Known rows, with every way that one mark hangs from another
L(D(Z) E P): [ 18 -31  39  -2  21  -5 -34  -8   4 -41 -15 -64 -37 -17  -9  30 -14   7
   4  16]
L(D(Z) E N P): [ 17 -42  39   4  16 -17 -28 -16   6 -59 -24 -70 -18 -24 -32  23   4   7
   3  20]
V(P(L(E N)) U): [ 24 -49  35   3  31 -31 -21 -19  -4 -33  11  42 -43 -19 -56   1  -6 -30
  29 -26]
E(L(D(Z) P)): [ 10 -19  35  15   1  -4 -41  -3   5 -48  -3  -2 -28 -49 -15  31   2  23
   6  38]
D(L(N P)): [ 20 -24  11  21  10 -34  -3   2   7 -75 -10 -45  29 -27 -33   3  50  11
  -3  35]
D(L): [ 14 -13   8  12  12 -23   7  12   1 -54   0  -7  14 -30  -2   3  30 -10
   5  43]
X(L(E)): [ 32 -28   6  16  17  -7 -25  -3  -3 -42   2  41 -14 -14  -6   5 -25 -32
  25  -6]
V(P): [ 17 -31  18  10  34 -24 -27   7  -6 -33  11  80 -26 -28 -31   9  27 -29
  13 -14]
E(L(D N P)): [  3 -22  26  26  -9  -8 -38  -5   8 -68  -8  -6  -7 -56 -39  18  20  19
   9  22]
X(L V): [ 23 -20   6  32  25 -26  -7 -12  -3 -41   9  84  -5 -44 -27  -1 -18 -15
  19  -3]
L(D): [ -1 -13  23   1  19 -11 -16  -2  -1 -53  -1  23 -15 -37 -11  16   5 -18
  20  12]
U(V): [ 14 -12   9  34  26 -21 -13   1   5 -43  11  34 -25 -33 -29  -2  32 -18
  10  12]
E(L(D(Z) N P)): [  9 -28  36  21  -4 -13 -36 -10   8 -63 -10 -10 -14 -54 -34  25  16  24
   5  41]
V(P(L) U): [ 22 -37  36   1  38 -32 -24 -15  -6 -30  21  75 -47 -20 -49   7  -3 -27
  29 -28]
X(L(D(Z) E N)): [ 25 -41  27   7  17 -11 -18 -24   0 -55 -14  36  -2 -29 -17   6 -24 -24
  27  11]
U(V(P)): [ 15 -23  15  35  38 -21 -23  -3   2 -30  14  85 -34 -40 -43  -6  37 -26
  10 -13]
V(P(L)): [ 25 -28  22   6  37 -24 -28  -3  -4 -38  15  73 -24  -7 -33  15   2 -35
  19 -31]
P(L(D(Z) E N)): [ 19 -33  36  -6  19 -16 -12 -21   5 -57 -10 -33 -11  -4 -17  22 -29 -25
  20  10]
X(V(P)): [ 10 -25  15  26  35 -32  -8   1  -6 -25  13  77 -27 -52 -39   3  14 -17
   6  -6]
E(L(D)): [ -2 -11  23  16  -6   3 -28   4   2 -48   3  34 -21 -59  -7  18  -1  -1
  17  30]
L(E N P): [ 24 -37  14  22  11 -24 -29   2   6 -62 -13 -74 -12 -10 -42  13  20  -2
   0   5]
D(Z): [ 25 -27  27   2  28 -31 -11   4  -1 -40   3  10 -26 -14  -6  25  15 -13
   7  48]
D(L(N) Z): [ 23 -33  25   7  17 -40  15  -1   4 -60 -11 -19  22 -29 -12   8  41  -2
   0  76]
E(L): [  9 -14  13  24  -5  -8 -27  15   1 -44   9  28 -22 -45 -11  17  11  -3
  11  37]
Z(D(L(E N P))): [ 40 -34  15  30  14 -32  -6   8   0 -76 -11 -87  14 -15 -38  -1  40  11
   2  71]

Rows
[ 41 -27  16  26  18 -24 -10  14  -2 -63  -5 -84   1 -12 -23   4  28  12
   2  68]
Z(D(L(E P)))
[ 25 -38  23   4  11 -29  13   1   4 -50 -16 -53  11 -25  -1   7  22  -7
  -1  74]
D(L(E N) Z)
[ 33 -40  26  11  13 -31  -2  -2   7 -56 -19 -84   9 -18 -14  13  28  12
  -9  61]
D(L(E N P) Z)
[ 21 -21  18  30  40 -20 -24 -11   4 -33  17  79 -30 -23 -43  -1  17 -30
  15 -28]
U(V(P(L)))
[ 11 -21  27   1  18 -22 -11 -18   4 -73  -3   4   6 -11 -33  17  -9 -25
  24  -7]
P(L(D N))
[ 10 -23  26   6  15   0 -37  -3   3 -47 -12 -58 -30 -22 -14  22 -11   2
   8  -8]
L(D E P)
[ 23 -30  11  21   5 -23  -5   4   7 -65 -15 -78  19 -22 -23   2  31   6
  -4  32]
D(L(E N P))
[ 34 -34  14  25  14 -30   6  10  -3 -71  -8 -62  15 -21 -28  -6  34  -5
   9  82]
Z(D(L(E N)))
[ 19 -26  17   8  17   3 -26 -13  -3 -46  -5  48 -12 -28  -3   6 -35 -28
  30 -12]
X(L(D E))
[ 16 -28   7  15   3 -22  11   8   4 -60 -12 -47  20 -31  -9  -4  26 -14
   5  43]
D(L(E N))
[ 34 -31  27   6  17 -21  -7   4   5 -40 -12 -78  -7 -12   4  20  14  12
  -8  57]
D(L(E P) Z)
[  6 -27  27  14  15 -25 -28 -13   6 -79 -14 -25   2 -34 -52  16  31   8
   9   1]
L(D N P)
[ 13 -26  26  -1  14 -11 -13 -16   5 -63  -8 -28  -5  -7 -22  15 -26 -30
  23 -10]
P(L(D E N))
[ 23 -25  17  29  38 -12 -25 -10   4 -27  13  56 -37 -20 -36  -2   6 -33
  14 -30]
U(V(P(L(E))))
[ 11 -28  35  -8  19  -4 -15  -5  -1 -33 -11 -22 -35 -27   9  22 -20 -17
  14  31]
L(D(Z) E)
[ 17 -33  17  23  32 -31  -7 -10  -2 -31   7  42 -20 -35 -46   3  -7 -25
   9 -21]
X(V(P(L(E N))))
[ 10 -32  15  28  16 -14  -4 -27   0 -50 -10  49   2 -59 -33  -8 -32 -19
  23  -9]
X(L(D E N) V)
[  3 -27  33  15  -5 -11 -21  -7   5 -57  -8  24 -12 -61 -20  18  11   3
  13  52]
E(L(D(Z) N))
[ 15 -24  15  33  -8 -19 -36   6   7 -65  -2 -11  -9 -42 -42  17  29  16
   2  28]
E(L(N P))
[ 23 -21  10  16  10 -14 -10  12   4 -50  -8 -74   4 -18  -3   8  18   5
  -3  28]
D(L(E P))
[ 22 -31  17  31  35 -19 -22 -14   6 -36   9  53 -27 -23 -49  -6  15 -34
  13 -27]
U(V(P(L(E N))))
[ 33 -29  14  27  17 -39   8   9  -3 -80  -4 -33  22 -25 -36  -5  49  -2
   9  83]
Z(D(L(N)))
[ 14 -20  24  25  40 -14 -24 -17   4 -35  13  82 -29 -32 -41   0  11 -28
  18 -31]
U(V(P(L(D))))
[ 26 -29  15   7  15 -22 -12  -6   4 -59  -1 -36  -6   6 -25  15 -16 -32
  17  -4]
P(L(E N))
[ 17 -24  40   1  27 -19 -32 -10   3 -53  -8 -22 -23 -24 -21  32   9  12
   5  21]
L(D(Z) P)
[  4 -12  26  21  -4   1 -43   1   5 -54  -1   2 -22 -52 -21  24   5  19
   8  18]
E(L(D P))
[ 21 -23  35 -11  24  -6 -16 -14   2 -41  -3 -27 -26   2   2  28 -43 -25
  20   6]
P(L(D(Z) E))
[ 30 -37   7  21  13 -17 -19  -9  -1 -57  -6  34   3 -19 -25  -1 -11 -31
  24  -1]
X(L(E N))
[ 20 -24  18  29  22  -7 -25 -22   0 -40  -6  22 -16 -47 -28   5 -41   2
  16 -25]
X(L(D E P) V)
[ 17 -27  37  -5  24 -27  -9 -22   5 -67  -5   1   0  -7 -27  24 -11 -20
  20  13]
P(L(D(Z) N))
[ 19 -18  36 -10  28 -17 -15 -16   2 -52   2   8 -16  -3  -8  30 -25 -20
  21   8]
P(L(D(Z)))
[ 14 -39  43  -7  33 -16 -27 -22  -6 -24  11  53 -55 -27 -39   6 -26 -29
  34 -34]
V(P(L(D E)) U)
